In the rows, 128 means zero.
Known rows, with every step that occurs:
dudi > ruza > suta > kevelib > bigol: [145 149 167 133 115 117 149 154 144  91 108 133  78 117 158 149 121 138
 162 127 139 120  97 165 134 142 143 101 132 112 130 128 142 128 160 118
  90 143 103 121 123 164 126 121 134 148 114 161 152 170  35 147 146 112
 102 104 102 117 110 134 155 115 101 127 129 114 129 130 141 119 135 116
 147 111]
gume > ruza: [121 136  81 117 142 118 137 120 144 150 123 148  76 150 122 116 114 122
 119 160 122 159 125 120 125 149 129  89 103 124 129 135 128 121  99 159
 122 128 133 142 116 112 141 121 132 126 177 112 118 106 131 127 119 122
 129 156 138 125 149 139 124 135 147 131 137 116 130 104 124 131 107 130
  99 111]
kevelib > vovev > ruza > suta: [141 132 138 122 121 137  74 153 136 122 108 112 148 131 182 151 132 129
  93 145 119 132 164 109  94 155 107 132 134 129 125 125 114 133 167 127
 148 127 111 146 124 118 134 160 111 142 135 151 109 149  74 144 121 118
 138 109 118 130  92 108 114 115 130 107 113 122 131 133 138 133 124  74
 141  64]
vimas > ruza: [107 121  92 127 159 141 124 122 134 128 129 123 124 134  86 121 119  92
 121 127 119 155 149 121 114 137 108  89 154 140 149 120 131 120  69 128
 131 134 139 112 116 129 109 130 132 123 141  95 122 183 170 130 120 113
 140 149 134 130 130 133 139 124 184 152 138 136 135 130 136 135 122 132
 109 143]
vovev > ruza > bigol: [132 112 159 131 154 119 164 136 128 136 111 133 169 163 178 114 131 109
 105 128 136 118 129 130 128 138 102 126 117 145 159 123 119 139  98 112
 115 127 116 150 137 137 140 126 139 113 133  84 125 159 158  99 128 106
 145 132 101 143 110 136 107 133 119 152 126 121 112 140 139 131 124 105
  42  87]
gume > ruza > bigol: [137 123 161 130 139 119 176 139 143 133 114 137 106 164 140 129 124 117
  98 164 139 161 131 135 110 145 104  81 106 112 136 116 136 122  99 143
 121 129 120 153 122 121 135 130 137  98 179  90 111 117 124 104 123 103
 133 141 117 137 147 140 110 132 138 147 148 108 122 126 132 133 113 143
  38 106]
bigol > ruza > vovev > kevelib > suta: [117 144 132 111 100 155  65 123 110 166 142 123 138  81 185 140 135 127
 110 155 119 152 129 113 151  79 120 137 127 110 100 120 122 100 129 136
 130 123 119 129 153 124 129 107 100 153 103 120 145  51 217 101 105 158
  88 112 161 136 146 125 135 116 119 114 106 141 121 156 144 133 123 114
 204 151]
dudi > ruza > zimu: [129 119  67 158 164 143 136 120 134 119 100 160 131 159 132 147 113  91
 148 131 142 106 123 117 139 103 136 129 132 118 157 124 147 134  78  97
 133 123 132 129 144 151 141 133 155 131 153 121 128 149 174 157 155 117
 191 134 129 147 160 139 161 115 118 115 125 115 134 130 129 112 112 124
 138 104]
suta > kevelib > vovev: [113 127 116 134 112 114 119 117  96 120 119 139 114 130  50 111 137 141
 124 131 128 133 166 147  87 133 160 114 110 103 132 147 131 135 163 129
 160 140 139  94 150  94 127 170 115 142  88 148  86 164  95 133 123 122
 131 119 129 108 131 116 107 151 149 114 118 120 125 119  99 130 131 134
 181  94]
zimu > ruza > suta > kevelib: [138 130 133 118  95 112 119 125 100 111 118 125 104 142 106 152 150 133
 140 161 121 144 120 147 105 140 162 146 150  90  84 134 130 138 113 135
 130 151 128 152 167 151 123  91 148 148  99 140 160 141  72 147 122 155
 117 131 137 125  81 124  98 120 143 136 118 124 157 108 142 127 112 126
 181 135]
zimu > ruza > gume: [132 134 148  97 142  89 142 117 136 159 124 116 103 123  89  98 141 109
 116 126 134 148 116 132 138 123 144 145 157 130 101 121 113 139 130 159
 120 128 128 146 140 140 130 122 155 159 132 107 116 128 161 131 132 150
 123 129 136 163  98 139 132 140 158 122 128 123 169  88 130 124 111 149
 150 134]
gume > ruza > katu: [140 132 106 130 112 118 138 137 133 166 127 142  59 121 135 125 122 145
 142 153 121 166 137 115 140 148 118  91 107 106 149 126 158 120  83 150
 128 111 129 125 123  97 145 122 147 106 160 110 117 105 147 147 139 116
 168 156 136 110 153 133 143 145 119 136 137 124 136 121 116 138 110 153
  37 122]
vovev > ruza: [122 114  76 116 163 126 127 125 132 147 108 139 151 142 143 103 131 109
 108 135 124 121 129 121 121 140 131 134 121 151 152 132 139 135 121 127
 116 121 143 133 121 127 136 110 136 142 118 114 115 153 174 128 129 137
 138 139 123 137 107 133 135 139 131 134 129 128 134 130 126 121 123  93
  91  99]
katu > ruza > bigol: [142 118 152 160 158 127 164 133 126 138 132 115 164 184 130 110 140 100
 116 124 124 102 109 126 119 121 130 124 175 146 164 115 129 121  87 116
 138 118 145 139 142 149 142 139 153  91 186 127 110 133 174 107 116 104
 145 138 124 130 144 121  94 150 139 149 133 129 132 132 125 121 108 145
  42 143]
suta > kevelib > vovev > ruza: [117 120 108 120 127 121 120 133  96 139 126 134 155 127  87 106 144 132
 109 131 125 115 162 141  87 117 156 136 103 114 128 138 139 140 144 116
 152 126 125 111 141 110 125 151 106 156  76 152  83 182  94 117 118 135
 142 123 109 122  98  99 128 132 103 115 115 119 117 137  99 117 129  85
 159  42]
zimu > ruza: [134 129  79  98 136 120 139 114 136 140 113 128 110 157 101 111 130 117
 138 148 120 151 101 132 128 140 120 163 170 124 127 124 135 136 105 150
 133 126 137 145 142 125 134 112 148 150 153 115 119 119 150 143 119 149
 140 150 141 148 114 127 134 125 169 133 112 114 151 105 125 131 110 141
 122 162]
zimu > ruza > katu: [146 135 110 116 112 112 135 122 122 152 106 123  90 124 118 113 130 145
 162 150 115 144 104 140 127 152 133 180 155  96 151 123 152 141  93 146
 124 121 131 139 137 127 151 110 153 122 143 127 126 104 178 149 138 135
 170 159 127 126 113 123 132 155 155 141 138 134 147 123 113 131 108 170
  78 158]
bigol > ruza > sikeki: [140  94 130 119 115 152 161 109 138 108 147 103 114 157 160  76 141 145
 111 129 139  90 109 111 126 113 125 137 136 153 137 114 119 145  86 151
 129 111 135 138 130 142 128 121 131 121  98 112 135 110 141 117 141 143
 136 159 162 126 121 118 124 133 178 147 115 132 100 127 100 122 126 159
 115 158]
katu > ruza: [128 141  74 143 163 125 140 116 134 152 138 119 141 148 123  88 142 116
 134 136 132 106 121 119 125 137 152 136 171 154 137 132 134 114  86 119
 138 120 150 125 129 133 139 128 138 105 167 149 119 131 170 135 118 141
 140 148 130 127 149 116 123 149 138 128 130 120 134 131 117 119 115 138
  96 143]
ruza > zimu: [105 109  97 129 141 117 126 105 126 110 114 146 157 171  80 159 125  98
 150 126 141 124 124 117 159 120 136 122 114 153 148 129 122 135  97  97
 141 102 153 141 136 115 130 136 153 111 134 135 129 131 190 143 137 106
 188 152 143 137 152 142 131 134 150 115 143 126 133 109 129 136 114 137
 127 122]
sikeki > ruza > zimu: [110 106  77 158 166 148 134 121 121 127 149 142 181 171  88 181  98  88
 131 116 140  85 130 112 157 107 122 171 129 164 154 128 126 140  90 107
 146 125 134 134 129 145 128 126 150 112 168 106 127 115 184 151 148 127
 191 146 119 130 151 131 165 134 118 126 152 130 141 106 127 125 120 135
 130 135]
vovev > kevelib: [116 141  93 131 125 109 123  92 129 133 115 150 121 134  77 108 115 148
 113 113 117 168 129 142  94 124 127  96 108 117 118 149 129 116 125 120
 148 112 166 133 125 108 126 125 131 125  95  95 146 133 171 139 123 139
 118 135 161 128 137 150 120 129 128 137 130 159 126 121 128 139 144 140
 127 150]
sikeki > ruza: [118 138  96 140 165 135 130 129 134 132 141 137 145 141 134 125 100 118
 113 122 111  90 120 128 133 124 121 167 146 167 134 136 127 132  93 136
 149 126 132 135 106 143 116 124 132 114 169 109 104 132 168 143 131 145
 148 145 119 135 150 125 154 152 150 139 141 124 138 117 122 125 101 132
 114 155]
vovev > ruza > gume: [129 137 133 105 171 107 122 127 135 158 126 119 131 106 152 101 140 108
  95 122 135 121 131 110 142 148 129 116 103 167 124 130 106 142 135 129
 117 116 115 146 112 131 125 111 147 143 111  87 113 168 163 110 134 135
 120 125 143 146 112 137 138 125 109 125 144 130 153 108 135 128 121  92
 123  61]
vovev > kevelib > suta: [131 148 102 114 119 117  94 113 121 107 106 132 139 134  99 137 122 142
 107 143 111 175 116 136 140 142 127 100 119 108 131 139 146 117 132 130
 123 131 135 136 130 108 113  97 129 136  98 112 137 103 231 127 121 148
  97 117 154 134 137 137 149 112 119 117 122 136 131 119 125 136 139 118
 153 136]
suta > kevelib > bigol > ruza: [109 128 156 109 107 123 176 133 134 107 144 123 117 109 165  91 132 116
 159  88 142  87 109 141 178 112 154 136 116 130 144 127 138 137 151 129
 106 137 124  87 114 129 119 115 124 137 112 159 121 117  77 104 126 126
  99 139 106 124 133 129 115 128 136 142 130 119 126 142 124 126 138 142
 136 140]

Rows:
[131 148 176 119 104 141 134 136 156  88 134 120 116 133 217 135 113 137
 141 107 127 141 118 133 147 141  88 122 115 131 133 121 124 112 172 147
  99 126 117 137  96 138 115 114 123 122 136 136 174  73  58 108 125 150
  70 121 139 139 132 136 106 104 116 138 129 149 127 148 166 129 162 128
 145 173] | vovev > kevelib > bigol > ruza > suta
[145 128 118 156 126 128 117 123 124 148 144 125 128 112 133 139 101 137
 130 139 119  93 132 119 141 136 120 176 142 139 157 135 152 133  90 144
 146 114 125 120 111 134 130 133 140  89 153  93 123 112 184 165 154 124
 172 142 120 115 154 120 162 173 125 145 142 145 136 133 114 126 109 152
  64 154] | sikeki > ruza > katu
[133 147 146 137 129 142 103 139 139 159 140 130 163  69  77 148 100 142
 129  65 114 116 118 122 139  75  91 156 132 155  90 134 122 106 171 128
 115 135 124 109 106 125 117 144  96 126 128 113 150  97 139 127 127 133
  83 106 122 139 146 134 148 118  68 130 132 144 107 126 138 124 168 130
 137 185] | sikeki > ruza > vovev > kevelib > bigol
[ 94 102 142 130 105 139 181 136 112  95 140 131 169 143 141 138 130  92
 162  83 167  79 107 147 200  89 147 144 103 142 164 124 135 144 146  98
 103 127 123 103 133 143 130 117 140 117 106 167 136 103  97 109 137 130
 140 128  99 122 142 133 130 133 109 140 144 126 132 136 133 126 135 149
 161 129] | suta > kevelib > bigol > ruza > zimu
[125 129 118 151 118 125  95 139  91 116 141 112 146 149 112 140 158 132
 134 153 130 100 157 119  96 154 168 110 169 106 116 129 127 117 140 111
 170 137 125 117 160 130 121 163 131 116 132 193 118 143  58 141 113 129
 125  99 126 109 124 101 107 142 111  97 111 116 135 132 112 116 133 120
 194  99] | katu > ruza > suta > kevelib > vovev
[139 141 135 121 126 128  67 116 112 148 123 134 136  72  78 161 125 138
 119 145 109 203 121 128 136 103 124 103 115  99  91 138 121 100 161 128
 143 127 133 137 146 101 118 116 117 152  86 109 147  99 241 136 104 126
  93 107 154 128 142 134 144 102 116 103 114 144 115 133 129 143 137 112
 181 144] | ruza > vovev > kevelib > suta
[150 144 106 144 133 140 101 122 122 204 110 144 108  99 101 117 120 152
 121 115 119 142 134 126  80  68 117 125 115  98  88 134 127 109 108 130
 131 111 138 128 152 130 149 131 106 146 100  98 157 132 165 127 129 140
 119 115 150 136 157 140 127 112  87 129  97 136 111 150 135 112 146 113
 158 138] | dudi > ruza > vovev > kevelib
[129 142 196  99 110 122 158 125 154 137 139 109 123 109 164  85 117 133
 135  59 142 116 118 125 162 116 113 122 110 156 123 117 119 122 184 146
  99 121 107 108  96 133 111 125 124 133 120 112 141  94 107  92 142 155
  61 108 144 163 119 145 129 125  84 138 140 146 146 124 140 129 156 137
 145 140] | vovev > kevelib > bigol > ruza > gume
[108 102  73 120 152 134 130 117 121 123 122 139 198 165 122 156 136  87
 133 123 148 103 131 118 157 107 125 146 103 145 172 125 134 148  92  82
 117 108 139 149 132 128 154 113 138 119 118 127 130 149 179 139 135 128
 186 132 112 145 118 135 144 130 100 127 149 127 124 130 137 128 126  93
 108  84] | vovev > ruza > zimu
[123 135 186 128 119 142 127 149 176  66 122 111  98 131 252 141 128 131
 144 119 134 105 101 124 179 164 111 133 143 147 139 112 117 140 157 145
 111 135 105 134  94 145 125 125 128 125 166 164 139  82  55 115 134 119
  99 128 124 134 128 135 122 119 158 133 123 127 137 144 155 134 111 138
 132 168] | kevelib > bigol > ruza > suta
[149 133 112 116 110 128  90 119 114 186 124 132 127 111  58 125 135 132
 123 139 101 173 119 131  90  79 116 169 146  97  65 126 115 107 111 138
 130 128 143 145 165 116 136 126 122 157 101 104 160 104 162 131  99 160
 116 131 162 146 113 135 112 109 119 128 107 145 125 120 136 124 152 134
 168 166] | zimu > ruza > vovev > kevelib
[144 130  96 120 125 115 121 131 118 172 109 117 122 120 166 117 130 142
 134 145 116 124 114 124 142 139 135 143 109 136 167 136 149 145 104 125
 110 105 123 136 122 107 156 108 137 111 116 124 126 142 181 140 141 120
 169 142 113 110 114 126 140 139 118 147 137 146 124 153 123 132 123 111
  44 101] | vovev > ruza > katu
[111 136 124 107 111 141 162 133 154 123 134 122 129 142 185 101 109 134
 153  82 128 124 113 138 148 104 107 143 118 138 147 128 145 121 158 134
  99 120 137 100 105 136 131 123 111 123 126 138 134  82  98  98 123 152
  85 127 135 145 126 140 123 125 122 147 126 137 125 137 137 130 166 132
 121 169] | vovev > kevelib > bigol > ruza
[118 128 148 115 116  98 164 122 130  94 123 144 121 120  63 106 131 139
 161  90 133 144 108 174 161 126 161 104 114 120 133 143 141 133 172 117
 108 132 133 105 110 104 110 127 134 126 109 150 131 153  93 132 140 111
 100 131 105 113 125 149 126 156 122 126 168 133 111 123 111 145 132 157
 119 144] | suta > kevelib > bigol
[122 130 174 142  87 144  94 130 102 109 144 105 105 143 194 139 142 149
 114 149 134 100 178 120  90 141 144 131 123  88 121 129 117 131 135 131
 162 149 116 131 158 129 124 153 101 138 110 160 110 113  46 124 120 131
 118 114 130 101 120 112  98 116 151 115 100 113 144 141 121 125 116 124
 213  92] | bigol > ruza > suta > kevelib > vovev
[106 107 128 115 118 144 156 125 143  89 140 142 165 155 139 141 111  95
 156  75 142 124 101 126 174  83 112 146  99 137 165 116 140 114 145 108
 103 119 130 112 128 133 135 112 122 112 124 144 160  70 122 101 130 138
 132 117 121 140 139 148 127  96  89 136 130 143 132 141 154 135 173 137
 134 160] | vovev > kevelib > bigol > ruza > zimu
[122 135 152 167 113 136  82 139  99 102 160 116 138 122 116 175 118 146
 112 148 118  95 168 131  83 143 141 154 138 122 103 131 127 128 143 129
 169 151 109 122 140 146 107 159 110 128 129 142 111 142  55 157 128 122
 133 100 115 103 141 106 139 127 112 109 112 122 142 117 119 112 123 122
 200 107] | sikeki > ruza > suta > kevelib > vovev
[145 118 170 139 136 136 145 148 123 147 123 112 174 173 146 112 137 119
  93 126 124 118 151 127  93 138  88 136 127 131 159 108 120 140 151 114
 150 116 118 121 134 116 140 173 107 134 141 125  74 160 122 104 126 114
 153 111  92 137 119 112 107 112 121 127 110 115  97 147 116 126 126  95
  66  67] | kevelib > vovev > ruza > bigol
[121 121 162 125 101 140 136 136 121 151 143 122 117  77 144  95 141 105
 154  98 149  94 110 132 173  77 148 140 115 127  91 132 111 130 150 131
 101 144 116 101 125 126 122 136 104 141 108 160 129 106 100  92 126 128
  96 127 109 119 134 127 106 131 132 132 113 116 112 141 133 119 133 150
 172 149] | suta > kevelib > bigol > ruza > vovev
[118 125 162 131 113 134  82 133  92 107 131 105 130 125  73 173 141 126
 111 150 115 165 180 126  70 154 129  78 133  88 127 120 124 119 141 117
 167 152 119 120 157 133 100 168 113 133 113 140 124 204  51 148 119 109
 133  96 144 103 106 119 123 116 148 115 115 124 129 135 133 134 130 119
 185 104] | vimas > ruza > suta > kevelib > vovev
[125 143 105 151 150 145  77 121 134 179 143 126 141  91 115 144 113 122
 110 132 124  95 137 107 131 102 105 174 148 162  81 131 106 128  96 134
 142 132 124 124 139 130 129 135 116 135 159 103 124 123 189 134 132 123
 144 132 132 124 159 125 145 142 142 124 111 127 128 130 125 121 118 134
 156 158] | sikeki > ruza > vovev
[124 128 189 149 122 123 131 147 124  79 143 123 141 115 115 164 108 137
 150 111 132  95 114 160 151 157 134 138 132 147 121 128 129 135 171 116
 121 149 102 122  97 157  97 113 131 120 143 144 146 136  49 148 146 127
 103 113  85 106 119 134 141 146 109 138 144 128 136 118 139 122 129 138
 153 156] | sikeki > ruza > suta > kevelib > bigol
[128 132 119 130 138 127 118 131 157 106 113 134  67 140 169 159 123 138
 109 178 124 170 145 120 116 160 109  87 112 121 109 129 126 120 104 155
 119 132 133 154 117 127 128 107 139 128 178 111 138 114  94 145 119 116
 124 145 141 135 135 139 129 117 144 131 132 111 137 109 149 134 115 113
 110 112] | gume > ruza > suta
[140  98 119 115 133 128 175 113 143 121 146 126  84 150  84 107 126 140
 109 148 122 153 115 112 108 136 127  74 104 126 122 115 132 133 115 162
 139 122 134 143 111 115 120 125 150 122 117  90 131 120 126 124 150 126
 138 150 164 121 133 125 143 115 153 135 135 123 102  96  96 128 130 144
  71 135] | gume > ruza > sikeki
[122 140 201 121 100  94 141 122 129  73 121 132 115 104 125 145 138 143
 163 119 136 145 101 165 160 162 143  89 118 120 113 142 129 139 189 103
 107 142 117 130 105 120 107 112 148 128 108 164 149 152  56 138 128 106
  90 119 112 111 114 142 114 126 132 121 142 136 122 124 127 145 130 132
 143 138] | ruza > suta > kevelib > bigol
[135 142 156 115 106 126 105 125 149 145 122 144 138  71  57 133 120 139
 140  99 120 169 116 138 149  87 109 109 102 122  86 139 118 106 195 110
 111 124 127 113 107  94 130 151 104 139 103 128 159 110 137 116 117 120
  90 117 134 131 140 146 109 110  89 121 132 143  98 137 133 150 172 142
 127 182] | ruza > vovev > kevelib > bigol
[149  90 113 104 146 132 129 130 134 115 133 104 166 146 103 108 143 148
  93 139 127 111 156  93  92 128 111 127 119 140 138 100 130 156 166 132
 155 110 111 122 132 115 124 171 119 133  80 130  93 173 104 125 129 129
 154 119 136 135  96  96 138 115 132 120 115 113  83 126  92 126 146 106
 105  93] | kevelib > vovev > ruza > sikeki
[136 137 112 150 148 133 114 116 136 122 118 111 126 153 165 131 145 131
 130 150 129 125 121 108 124 172 137 122 185 143 119 128 119 113 102 120
 139 118 148 142 140 148 140 117 146 108 179 152 148 124 122 146 111 123
 132 139 136 133 139 118 125 129 157 128 126 123 144 129 135 124 108 120
 128 152] | katu > ruza > suta
[140 146 150 148 127 138  98 147 115 117 113 127  76 120 136 147 131 147
 109 154 129 124 167 136  77 155 147 116 123  81 113 134 138 133 158 129
 153 156 122 123 160 149 135 169 120 157 109 154 114 172  37 149 133 112
 125  97 114 118 119 107 133 121 112  96 102 106 128 145 117 111 124 103
 204  65] | dudi > ruza > suta > kevelib > vovev
